Known rows, with every step that occurs:
J-K-U-L: [-20.0   2.4  36.3 -12.6 -33.0 -42.0  25.2   9.1  36.9 -22.6  -7.3 -42.6
 -13.1  10.0  -5.2  -0.9  12.9  60.6  15.9]
U-R-W-L: [-11.4 -25.7  21.3  -2.8  -8.2  -3.8   7.4  58.2  31.8 -18.9 -13.2   0.6
  36.3  13.0   8.0   7.9   0.4  77.0  13.7]
J-K-U-R-W-L: [-25.5 -10.6  33.7  -5.4 -33.8 -34.4  16.7  39.1  40.1 -24.1 -17.1 -21.0
   7.0   8.9   2.4   5.3   9.6  84.3  22.6]
K-U-L: [-19.1 -13.5  35.9 -12.2 -25.2 -28.9  20.3  17.9  32.9 -17.5  -5.8 -30.8
  -1.5   7.4   2.0  -1.3   8.1  59.3  10.4]
U-L-B: [ -7.1 -17.3  12.2 -10.8   0.5  10.2   6.5  21.9  32.7 -22.1  -2.3 -11.0
  17.4  10.6   5.8  -5.0   9.3  47.8  -1.7]
W-R: [ -2.8 -12.4  24.9  -9.9  -3.4 -14.8  11.9  40.4  26.2 -43.9  -5.7  -3.1
  16.9   2.5   3.4   4.0  -8.6  51.7   7.4]
W-L: [  1.0  -8.2  17.8  -7.7  -0.1 -21.5  19.1  53.6  22.4 -29.1  -5.2  -8.2
  21.9   5.7   4.2  22.2   2.5  60.5   8.0]
B-L-U-K: [ -9.0  -3.4  12.6   6.6   0.8  -2.7  17.6   9.4  24.9  11.3   4.2 -39.0
  19.3   7.9   2.6   7.9   2.2  58.5  -5.5]
W-L-U-R: [-12.8 -17.6   9.3   0.8   1.7  -5.9   8.1  33.5  35.5 -27.7  -7.7 -16.4
  27.6   6.7   9.6  39.3  -4.3  76.0   9.6]
K-U-R-W: [-36.5 -23.0  36.0  -7.5 -32.8 -21.1  12.1  24.6  38.0 -25.8 -13.2 -22.2
   4.0   5.1   6.6 -13.0   1.2  66.7  12.4]
R-U-K: [-20.5  -2.0  26.9   6.8 -15.1 -13.8  37.6  24.9  17.5 -15.9  -2.9 -23.4
  11.7   6.7  -2.0   8.6  -5.3  50.6  -2.9]
L-U-R-W: [-31.8 -24.6  10.8   1.6  -5.4   8.1   6.8  15.0  36.3 -20.5  -8.1 -22.7
  22.3   4.6   9.1  10.4 -10.4  59.0   4.1]
R-W: [-16.2 -14.3  18.0  -6.0  -7.5  -8.5  18.5  35.8  24.6 -21.0  -5.8 -14.0
  16.2   2.8   3.7  -5.8  -3.3  43.7   2.4]
K-U: [-24.4  -6.1  32.0 -12.6 -24.7 -38.8  23.4  21.1  30.7 -35.3  -5.3 -30.2
 -10.9  -2.7   2.8   1.9   3.3  49.6   6.5]
Z-L-B-R-W: [ -7.5 -26.7 -15.8  -1.7  13.5  31.5  -5.4  37.6   7.5   4.3  -1.1  16.0
  23.9   7.8  14.6 -18.0  17.7  36.8  -9.5]
L-U-R: [-25.1 -14.8  11.6  -1.5  -4.1  -6.0   7.7   9.4  37.7 -32.3  -5.0 -29.3
  13.2   5.3   7.2  21.7  -8.3  58.3   4.4]
L-U-K: [-20.5   0.5  15.9  -1.1  -7.0 -14.8  27.3   4.9  32.4 -11.6  -0.3 -49.1
  12.6   2.1  -2.2  19.4 -10.2  55.6  -5.8]
K-U-L-B-R-W: [-22.7 -33.4   5.4  -4.1 -13.1  18.0   1.9  14.8  26.3  -4.3  -9.7   1.5
   8.3   6.8  12.2 -34.7  17.5  56.8  -4.2]

Rows:
[ -9.1 -31.8  -7.2  -2.1   5.4  34.7  -3.1  25.0  21.9  -3.9  -7.3  12.9
  26.5  13.7  10.8 -31.5  13.0  48.5  -7.0] | U-L-B-R-W
[-10.4 -16.6  -7.1   9.3   3.5   9.9  17.9  31.3  18.9  12.1  -8.0 -13.9
  36.9   5.9   5.6  12.5  -2.2  73.1  -7.3] | B-R-W-L-U-K
[ -8.7 -31.9  13.9   3.8   4.8  31.9  10.6  32.5  17.2 -31.7  -5.0  20.5
  26.1   6.4  11.7   3.5   2.0  52.8   1.9] | W-R-U-L-B
[ -1.1 -21.9  -1.9   1.0   4.3   2.4   9.5  55.9  13.1  -9.9 -10.5  14.8
  30.3   8.3   8.8  -3.1   5.7  60.2   2.3] | B-R-W-L
[-11.0 -22.4   3.3  11.0   0.1  11.3  16.5  23.8   5.6 -10.7  -5.6  10.7
  15.4  14.9   8.1  -2.3   5.5  47.4   0.3] | B-R-U-L
[-16.1 -20.4 -12.0   9.6   7.7  23.4  12.2  22.1   8.2 -32.1  -3.5  20.7
   5.7   2.2  12.9 -11.1   7.4  33.5 -12.5] | L-B-R-U
[-15.5 -23.6   9.5   4.1   1.0  24.4  17.5  22.9  17.4 -21.5  -2.1   3.6
  14.7   8.3   9.7   2.6   7.4  43.8  -3.4] | R-U-L-B
[ -5.9 -15.3  -6.3  13.8   5.6  19.1  20.4  39.3   9.2 -10.1  -5.9  15.4
  26.8   9.1   8.4   2.4  10.7  63.6 -11.7] | W-L-B-R-U-K
[-14.0 -18.6   8.9   6.3   3.3   7.6  -1.1  14.3  30.9 -10.5  -0.4 -18.2
  18.9  11.3  11.8   8.4   5.2  61.8   5.5] | B-L-U-R
[  4.3 -17.5 -12.5  -3.0  13.2  11.0   1.4  45.4  19.9 -27.1  -6.0  19.5
  21.8   6.6  11.6  -1.3  12.9  55.6  -5.6] | W-L-B-R
[-23.9 -17.5   5.8  -4.8 -20.7   4.6   7.1   5.3  30.8  -8.7 -11.5  -9.8
  -3.7   9.1   4.8 -34.5  22.4  56.4   0.9] | J-K-U-L-B-R-W
[-24.3 -26.2  32.9  -4.7 -26.6 -20.2  12.7  48.8  34.6 -20.3 -16.1  -9.2
  18.8   6.2   9.0   4.4   5.6  83.1  17.0] | K-U-R-W-L
[-20.3 -29.1   6.3   9.9   2.2  20.8  -2.6  20.2  29.6   3.3  -3.6 -12.1
  29.0  10.5  13.7  -0.8   4.0  62.3   4.2] | B-L-U-R-W
[ -7.3 -26.1  25.8   4.6  -3.4   9.0  18.1  39.2  13.1 -26.7  -6.7  11.0
  26.3   8.8   6.8  11.3  -5.8  57.0  10.8] | W-R-U-L
[-14.0 -24.7 -10.5  -1.8   4.9  24.3   0.3  27.5  20.1 -20.4  -6.6  12.2
  16.7   3.7  11.3 -29.7   8.0  39.1 -11.5] | L-B-R-W
[-17.2 -12.1  -2.8  11.4  -0.5  18.4  20.2  15.4  13.4 -14.4  -3.4   3.7
  11.9   7.9   5.5 -14.6   5.3  46.7 -16.5] | L-B-R-U-K
[-12.9 -30.5   8.4  -3.8  -0.4  17.9  -0.9  52.5  35.9 -24.5 -12.0  11.4
  37.3  10.6  12.8   0.4   8.7  72.5   5.0] | U-R-W-L-B
[ -9.3 -25.6 -15.1   7.9  12.1  15.2   8.6  36.1  13.3  -4.9  -8.0   3.6
  31.7   0.3  12.2  16.4  -0.6  60.0  -3.2] | B-R-W-L-U
[-11.2 -18.2  22.4   5.0  -2.6  -0.8  22.3  40.8  12.3 -43.5  -5.8  10.9
  16.0  -0.7   7.4  12.8  -8.7  47.4   6.6] | W-R-U
